What can hang from each mark:
Y: B Z
Z: A L Y
M: L
Q: L
B: Y
G: L
L: F G M Q
R: G
F: L

Each row was made from one small tree. The marks that hang from a mark follow it in brackets, in alphabetical order. Every link used is in the known rows. Write each row's tree.
Known rows:
Q(L(F G M)): [-20.0  43.6 -17.5  15.0   6.9  10.9 -31.5  37.2  -5.7  -2.9 -22.1  48.1
   0.7  10.1  19.8  -4.3 -43.0   0.1  15.2 -19.4  17.2   0.5  14.5 -15.6
   5.3]
F(L(G M Q)): [-26.6  34.8 -26.4   7.6  11.8   9.4 -16.3  32.4 -11.7  14.7 -36.4  75.6
  -0.8   0.4  18.8  26.3 -38.1  32.1  -4.5   0.0   5.5   6.8   6.1 -16.9
  13.2]
Y(B Z(L(M Q))): [ -4.1   3.1 -11.2  -6.6  23.3 -18.5 -10.1  33.8  -0.1  15.9 -14.8  31.4
  15.4  11.5  29.1  28.6 -40.2  18.2   6.9 -11.9  15.7  -4.7 -21.2  -7.2
  -0.2]
M(L(F G Q)): [ -0.8  55.6 -31.9  22.4  10.9 -10.3 -26.0  25.1   2.2   5.5 -19.3  55.1
   1.7  -0.8   7.7   6.3 -19.2   1.9  -7.4 -15.0  13.8  11.6   7.8 -44.0
  14.1]
F(L(Q)): [-13.1  48.2 -25.0  -1.9   6.3 -23.1 -19.5  16.1 -16.1   5.9 -37.6  51.5
  15.6 -13.7  21.3  21.8 -29.0  10.7 -22.7  -2.5  -0.4   8.4  -3.7 -16.1
   9.0]
M(L): [  4.0  60.5 -25.3  -2.3  -7.3 -12.5 -33.8  15.8 -19.2  -2.4 -20.8  41.4
  33.7 -28.3  10.6   0.2 -30.7   0.2 -28.8 -14.2   0.6  19.7 -16.9 -21.6
   4.3]
Y(Z): [ -8.9  43.0  -9.9  -8.4   7.6 -39.8 -24.0  33.9 -19.2   3.5 -33.2  33.0
  21.9  -9.8  28.3   9.1 -36.6  -0.1 -13.8 -18.5  -3.9   5.8 -14.7   2.8
   8.9]
Z(A): [ -6.3  57.2  -6.2 -16.3   4.6 -22.6 -13.6  32.9 -33.2  -7.9 -28.9  42.0
  29.7 -11.2  36.3  -1.4 -24.0  -9.1 -20.1 -27.0  -9.4  13.2 -11.4 -16.7
   3.8]
Q(L(F)): [ -5.4  56.5 -14.5   4.6   1.1 -21.3 -33.6  18.3 -11.4 -11.6 -25.5  25.5
  15.2  -4.5  21.4  -9.0 -33.5 -19.8  -3.0 -22.9  11.1   2.0   5.3 -12.9
   1.4]
Q(L(F M)): [-13.8  44.1 -14.1   8.5   7.0  -2.6 -35.7  31.4 -12.7  -8.5 -25.8  33.5
   7.9   8.1  27.7  -4.1 -41.7 -11.0   2.8 -21.2  14.1   1.2   1.2  -6.9
   3.2]
Y(B Z(A L(G))): [ -3.0  23.2  -3.9 -24.5   7.4 -14.3   0.8  30.8  -1.6  13.4  -6.9  36.2
  42.2  -5.1  31.0   5.7 -45.3   7.9  13.9 -19.1   6.7  -1.8  -7.0 -25.5
   0.6]
Q(L(G)): [-16.4  59.5 -16.5  -0.2  -1.3   1.2 -26.9  22.0 -14.9 -12.2 -24.5  41.9
   8.9 -14.7  10.3  -4.4 -35.5   3.4   5.7 -11.8   8.9   6.1   8.9 -17.0
  -0.3]
G(L(M)): [ -3.0  40.9 -28.6  -8.5   2.6  -9.0 -33.3  39.6 -21.9   0.0 -26.5  54.4
  15.0  -3.4  27.8  15.1 -36.9   0.4 -10.6  -6.9   7.0   1.0  -4.2  12.6
   6.2]
L(F G M Q): [-16.0  37.7 -20.9  25.0  26.6  -9.0 -22.0  46.8  -8.0   8.7 -29.2  64.3
 -12.9  19.0  24.5  16.5 -24.0  13.0   5.7 -21.1  13.4   2.0   8.4 -23.7
  14.1]
F(L(G Q)): [-18.5  47.8 -27.0   3.7   6.3 -10.1 -16.6  20.1  -9.8  10.5 -36.2  67.3
   7.7 -12.6  14.1  21.9 -30.7  21.4  -8.6  -0.6   2.8   6.8   9.7 -22.3
  12.4]
R(G): [  6.9  57.3 -16.1   1.3   8.5 -19.8 -37.6  24.1 -50.0  -1.4 -35.0  38.1
  25.9 -19.0  21.9   1.9 -33.7  10.1 -32.0 -25.9  -3.5  -8.4  -7.9  -1.9
   8.3]
R(G(L)): [ 15.6  53.0 -29.9  -9.4   1.6 -18.9 -41.7  25.1 -43.9  -1.9 -31.1  43.1
  24.2 -14.4  24.3   7.8 -36.5  -3.3 -26.1 -14.8   4.0 -17.0   3.3   8.8
  11.1]
G(L(F)): [  7.9  51.6 -29.7  -2.2  -0.9 -36.3 -37.5  29.4 -11.9   1.2 -23.2  44.0
  22.9  -3.7  26.2   4.2 -29.5 -21.9 -11.9 -16.2  10.8  -5.7   8.9  -0.1
   9.6]
B(Y(Z)): [-11.5  38.0 -12.5 -11.8   7.6 -49.2 -23.8  30.8  -5.5   5.1 -29.2  19.2
  23.8 -13.7  18.8  -0.9 -38.7  -3.6 -10.2 -18.5 -12.9  19.9 -22.0  -4.3
  21.3]
R(G(L(M Q))): [  6.1  36.4 -32.6   3.1  19.5  -1.9 -34.7  39.8 -40.5  -1.2 -32.5  52.9
  -5.8  11.8  31.4  24.9 -30.6   7.9 -17.7 -10.9   9.4 -19.3   2.0   5.8
  15.9]
Q(L): [ -8.9  59.1 -14.2  -5.6  -2.3 -11.8 -29.9  16.9 -20.0 -16.4 -26.9  25.9
  17.7 -14.0  17.3  -3.3 -32.9  -9.0  -7.6 -13.6   5.7   6.9  -4.6  -6.8
  -3.5]
B(Y(Z(A L(G)))): [-17.0  25.0 -10.8 -33.8   7.8 -14.1   5.6  30.0  -4.8  12.0 -11.7  29.3
  30.4 -15.6  25.3  -6.2 -47.3  -7.7   9.6 -17.3  -8.7  17.7 -10.8 -31.2
  20.5]
Z(Y(B)): [ 13.4  51.7   0.1  -2.3  -1.6 -28.2 -21.2  12.6  -5.0   5.7 -17.7  30.9
  34.9 -17.3   9.4  -3.8 -18.0   9.8   2.9 -18.5   3.7   4.8  -1.6 -12.2
  -9.8]

Which tree is each row?
[  5.7  53.9 -28.9  16.7   9.3 -24.3 -29.9  21.2  -4.4   0.8 -22.1  41.8
  10.7  -2.6  15.8   7.9 -17.0  -8.5 -19.7 -18.8  10.5  12.5  -5.0 -36.0
  11.5]
M(L(F Q))
[ 11.7  52.6   7.7 -17.2   1.5 -19.3  -5.0  20.1  -9.4   0.1 -16.1  30.2
  38.5  -9.3  25.2  -9.5 -15.9  -0.9   4.7 -24.6  -3.3   7.2  -1.7 -23.6
  -8.8]
Z(A Y(B))
[  4.4  22.0  -8.4 -18.2   3.3 -35.0 -17.8  19.5  -3.4  12.8 -11.5  21.1
  45.5 -14.2  21.6  11.4 -46.0   6.7  -1.3 -16.2   9.5  -4.6 -21.1  -6.2
  -4.2]
Y(B Z(L))
[-14.0  41.9 -16.9  19.2  13.2  -7.0 -29.2  46.4 -12.2  10.9 -26.7  63.3
   8.0   4.7  22.4   3.5 -35.8  11.5   1.8 -25.4   8.6   4.7   7.2 -13.2
  10.2]
L(F G M)
[ -4.8  38.8 -12.0 -24.5  17.2 -11.7   3.9  20.5 -29.6  -3.2 -19.4  38.7
  19.1  -7.6  34.9  12.1 -21.7  -9.8 -13.5 -19.5   3.5   8.5 -12.7 -34.8
   2.1]
Z(A L(Q))
[-17.1  12.2  -6.8 -26.9  25.9  -4.2   7.5  43.1 -20.8   6.9 -22.0  37.6
   8.5  13.9  51.4  21.3 -41.8  -1.6  -1.5 -17.1   2.5   4.1 -18.0 -18.4
  10.4]
Y(Z(A L(M Q)))
[  1.3  60.0 -28.8  14.0  -3.4  -9.8 -33.8  24.4  -3.2   6.6 -16.0  54.8
  23.7 -15.7   5.0  -6.6 -32.3   2.0  -9.1 -20.2   9.3  13.1   5.5 -34.6
  10.2]
M(L(F G))
[ -1.1  34.8 -32.7   8.0  18.6 -19.0 -27.5  44.0  -6.1   3.4 -26.9  54.2
  -8.1  21.2  33.6  23.2 -24.0 -11.5  -3.3 -13.3  16.8  -6.7   6.0  -4.2
  13.6]
G(L(F M Q))
[-10.6  29.0  -8.3 -26.2   7.3   8.1  -3.9  33.2 -35.2   2.8 -15.1  44.2
  32.6 -10.3  40.8   2.7 -42.9  -1.3 -12.5 -21.7   0.1  11.2 -17.0 -19.8
  -0.2]
Z(A L(M))
[ -8.9  22.9 -15.4 -27.2   4.5 -35.4 -15.1  16.9  -6.7  13.1 -15.5  13.8
  34.0 -23.1  18.0  -2.3 -48.7  -8.6  -7.3 -15.8  -5.0  16.6 -23.7 -11.5
  16.6]
B(Y(Z(L)))
[ 15.4  36.9   6.3 -31.8  -1.7  -8.5   3.7   7.9  -9.9   7.7  -2.6  24.7
  50.9 -19.2  24.2  -9.3 -25.9  -3.9   8.4 -22.3   4.7   3.8  -3.5 -31.8
 -13.1]
Z(A L Y(B))
[ 21.3  32.5  -3.4  -9.5   0.5 -25.3 -14.9   3.3   4.5  19.1  -1.9  22.3
  43.8 -15.0  13.0 -11.5 -27.7  -5.2  12.6 -25.8  17.0  -4.8   6.0 -24.5
 -10.1]
Z(L(F) Y(B))
[  2.6  22.1  -1.3 -31.8   6.0 -27.6  -2.7  26.0  -8.3   7.6  -9.3  20.6
  49.8  -7.3  38.4   5.1 -44.1  -3.1   0.8 -20.6   3.0  -0.9 -20.3 -17.7
  -3.2]
Y(B Z(A L))
[ -5.1   9.9  -0.5 -26.0  11.1  -9.5  -1.4  39.8  -9.4  12.4  -9.9  29.3
  41.5   5.4  43.9  10.0 -52.3   7.6   6.5 -20.9   4.6  -1.0 -23.3  -9.2
  -2.0]
Y(B Z(A L(M)))
[  5.6  48.5 -32.5   3.9  13.9 -38.9 -29.0  31.4  -5.0  -0.3 -26.1  45.8
   0.6   9.2  27.6  17.4 -15.4 -20.1  -7.8 -13.6  15.7  -6.7  12.1 -10.2
  12.8]
G(L(F Q))
[-23.3  45.1 -16.4   4.1   2.9  19.7 -27.7  34.3 -15.3  -9.3 -25.8  50.2
   1.0  -2.8  15.8   1.2 -43.0  12.7  10.7 -11.5  11.4   6.8   4.9  -8.2
  -0.1]
Q(L(G M))
[-11.4  25.5  -7.3 -40.0   8.2 -28.5   0.6  24.6 -12.5   6.2 -14.3  13.3
  38.7 -17.3  33.3  -6.8 -47.1 -19.2  -5.3 -20.7 -11.6  19.4 -22.9 -23.0
  18.6]
B(Y(Z(A L)))
[ 19.4  53.6 -30.3   3.0   4.9 -27.5 -45.2  29.5 -33.2   3.3 -27.3  41.4
  21.8  -5.5  28.6   1.9 -36.4 -14.8 -20.4 -23.7   9.8 -23.6  12.0   2.6
  16.4]
R(G(L(F)))
[ -8.2  29.7  -4.4 -36.9   8.7 -20.9   0.2  29.2 -24.9   5.2 -18.5  28.1
  37.8 -12.9  43.9   1.6 -45.7 -13.1  -7.9 -22.5  -3.4   5.2 -16.9 -16.9
   5.8]
Y(Z(A L))
[-18.9  39.9 -20.2  14.9  24.6   0.7 -18.1  44.9 -17.8   4.2 -32.1  66.7
 -11.3   8.6  21.2  22.6 -22.9  24.7  -0.9 -13.6   7.1   7.8  -0.9 -16.6
   9.5]
L(G M Q)
[-14.6  40.7  -4.6 -24.6   9.7 -40.9  -7.0  36.8 -10.5  -0.2 -27.0  20.4
  26.0  -5.8  35.5  -6.2 -35.8 -15.0  -8.5 -24.3 -20.2  21.5 -20.1 -14.7
  23.2]
B(Y(Z(A)))
[-19.4  35.2 -24.2   1.8  10.2  -4.4 -19.4  27.4 -17.0  10.3 -38.2  61.3
   6.1  -0.8  25.9  26.0 -37.1  20.5 -18.2  -1.3   1.1   8.6  -7.6  -8.8
  10.1]
F(L(M Q))
[  9.3  30.0  -7.9  -7.0  12.5  -3.5  -2.1   6.1   6.8  15.0  -5.8  41.2
  19.5 -10.4   2.9   7.2 -17.4  20.7  24.5 -10.2  20.1  -1.7  10.4 -36.9
  -8.4]
Z(L(G Q) Y(B))
[  7.3  21.0  -1.7 -20.3   9.7 -37.6  -6.7  28.7  -0.3  12.3  -7.1  18.8
  47.3   3.5  41.8  -0.4 -44.6 -15.0   6.1 -28.8   8.4  -7.4 -10.1 -23.7
   1.8]
Y(B Z(A L(F)))
[ -2.7  17.4 -13.4  -4.2  17.2 -23.8  -6.1  25.6   9.7  16.1 -11.8  37.1
  17.2   1.2  16.8  22.4 -35.4  20.4  15.8  -8.7  18.0  -5.5  -4.8 -23.2
   0.8]
Y(B Z(L(G Q)))
[-17.3   5.5 -17.2 -15.1  24.6 -18.0  -6.5  33.0  -2.3  15.2 -20.1  22.8
   4.4   2.2  25.3  16.7 -43.7   3.8   0.8 -10.6   1.8  15.4 -25.2 -14.2
  21.1]
B(Y(Z(L(M Q))))
[  0.2  37.8 -29.6   1.8   4.8 -19.9 -35.8  41.9 -12.7   5.3 -23.8  52.5
  13.3   6.6  31.6   9.3 -36.8 -12.2  -5.9 -13.6  13.6  -5.2   5.2   5.9
  10.9]
G(L(F M))
[ -5.7  36.2 -31.2  -1.5  15.6  -9.9 -25.1  39.4 -17.3  -2.1 -29.0  57.1
  -6.0  11.8  29.2  27.6 -24.7   0.0  -8.4  -3.4  11.7  -0.2  -2.7   2.3
   9.1]
G(L(M Q))
[ -3.5  57.2 -32.0  11.3   7.3  -0.4 -24.5  22.8  -7.5   1.3 -23.0  57.3
   4.2 -11.5   4.2  12.0 -19.6  14.0 -12.2  -8.0   9.2  16.9  -0.7 -37.6
   9.4]
M(L(G Q))
[  8.9  37.4   1.7 -27.0  -0.5   5.0   7.0  11.8  -3.6  11.6  -0.6  38.5
  43.3 -18.4  16.8  -9.8 -27.3   7.5  21.5 -20.6   7.8   1.4   9.4 -38.2
 -10.6]
Z(A L(G) Y(B))
[-23.9  38.8 -25.4   1.2  -1.3  11.6 -24.3  33.3 -15.2  16.4 -32.9  72.8
  19.6 -14.2  16.7  12.5 -51.5  30.0  -6.6  -5.4   0.2   8.9   2.6  -7.2
   9.6]
F(L(G M))
[  0.0  28.3   0.4 -25.1   9.2   5.4   3.2  28.0 -16.9  13.1  -9.1  37.7
  27.3  -2.6  39.4 -13.8 -35.7 -15.6   9.3 -29.8   5.9   4.9   5.2 -30.2
   1.0]
Z(A L(F M) Y)
[ -8.8  37.6 -18.0  18.3  26.7 -22.9 -25.4  41.7 -14.5   3.4 -31.6  50.0
  -6.4  17.5  31.7  16.3 -22.1   2.6  -8.7 -22.1  10.4   5.0  -2.8 -16.0
  11.8]
L(F M Q)
[-17.6  11.0  -7.0 -36.3  12.7 -10.4   0.5  38.5 -13.3   9.3 -14.7  22.3
  28.5  -5.3  38.8  -2.9 -53.9  -9.8  -0.5 -17.4 -10.1  19.3 -26.9 -17.6
  19.4]
B(Y(Z(A L(M))))
[ -3.7  30.7   1.0 -35.4   5.6  16.1   6.9  24.0 -26.9   7.2 -11.0  39.9
  30.8 -13.1  34.6  -7.9 -35.5  -1.9   4.5 -20.8  -0.2  11.4  -4.2 -23.3
  -3.4]
Z(A L(M) Y)
[-12.7  28.1 -12.9 -10.3  13.6  13.0  -3.7  41.6 -18.8  12.8 -11.2  56.9
  22.8   1.3  37.6  -3.1 -44.4  -2.0   7.6 -28.5   9.7   3.9   5.9 -33.1
   6.9]
Z(A L(F G M))
[-13.2  22.2 -10.2 -33.1  21.3 -29.8  10.2  25.2  -7.5   4.2 -17.0  14.7
  16.0  -3.4  35.3   6.6 -35.1 -17.8  -2.1 -16.6  -8.1  17.6 -21.0 -33.1
  21.9]
B(Y(Z(A L(Q))))
[-12.4  57.7 -18.5  10.8   2.4  -7.4 -30.8  23.2  -5.2  -7.0 -22.4  40.7
   7.1  -2.2  13.5  -9.6 -35.2  -9.2  11.0 -21.7  15.2   0.2  17.8 -21.7
   3.2]
Q(L(F G))
[ 17.8  33.9  -2.2 -19.2  -2.5 -15.2 -11.2   1.1  -4.4  14.4  -4.6  25.0
  46.7 -27.5   7.9  -4.6 -28.3   6.5   6.0 -16.1  12.4   1.5  -4.2 -19.4
 -14.4]
Z(L Y(B))
[ 18.3  34.6   4.5 -23.3   2.4 -18.3   0.7  11.8  -0.2  13.2  -0.2  22.4
  48.1  -8.8  28.7 -14.8 -26.0 -15.9  14.8 -29.0   9.7  -1.4   5.9 -37.6
  -7.9]
Z(A L(F) Y(B))
[  3.7  20.6  -5.4  -9.2   3.9  16.1  -8.0  18.5   0.8  22.6  -2.4  47.9
  30.8 -12.9   6.4  -0.1 -36.1  28.3  25.7 -14.2  17.1  -0.1   5.1 -20.2
 -10.9]
Z(L(G M) Y(B))
[ 10.7  35.3  -5.6 -12.3  -1.5  -2.4  -8.8   4.6   2.3  18.1  -2.5  39.8
  37.8 -25.7   0.5  -4.6 -29.3  18.2  20.1 -13.4  15.9  -0.1   8.1 -26.6
 -12.1]
Z(L(G) Y(B))
[  8.3  18.7  -9.7  -8.0   8.0 -45.6 -21.5  23.5   6.3  19.0  -7.8  19.1
  43.2  -3.5  26.3   5.4 -45.8  -5.6   3.6 -24.8  14.9  -8.4 -10.8 -11.5
   0.1]
Y(B Z(L(F)))
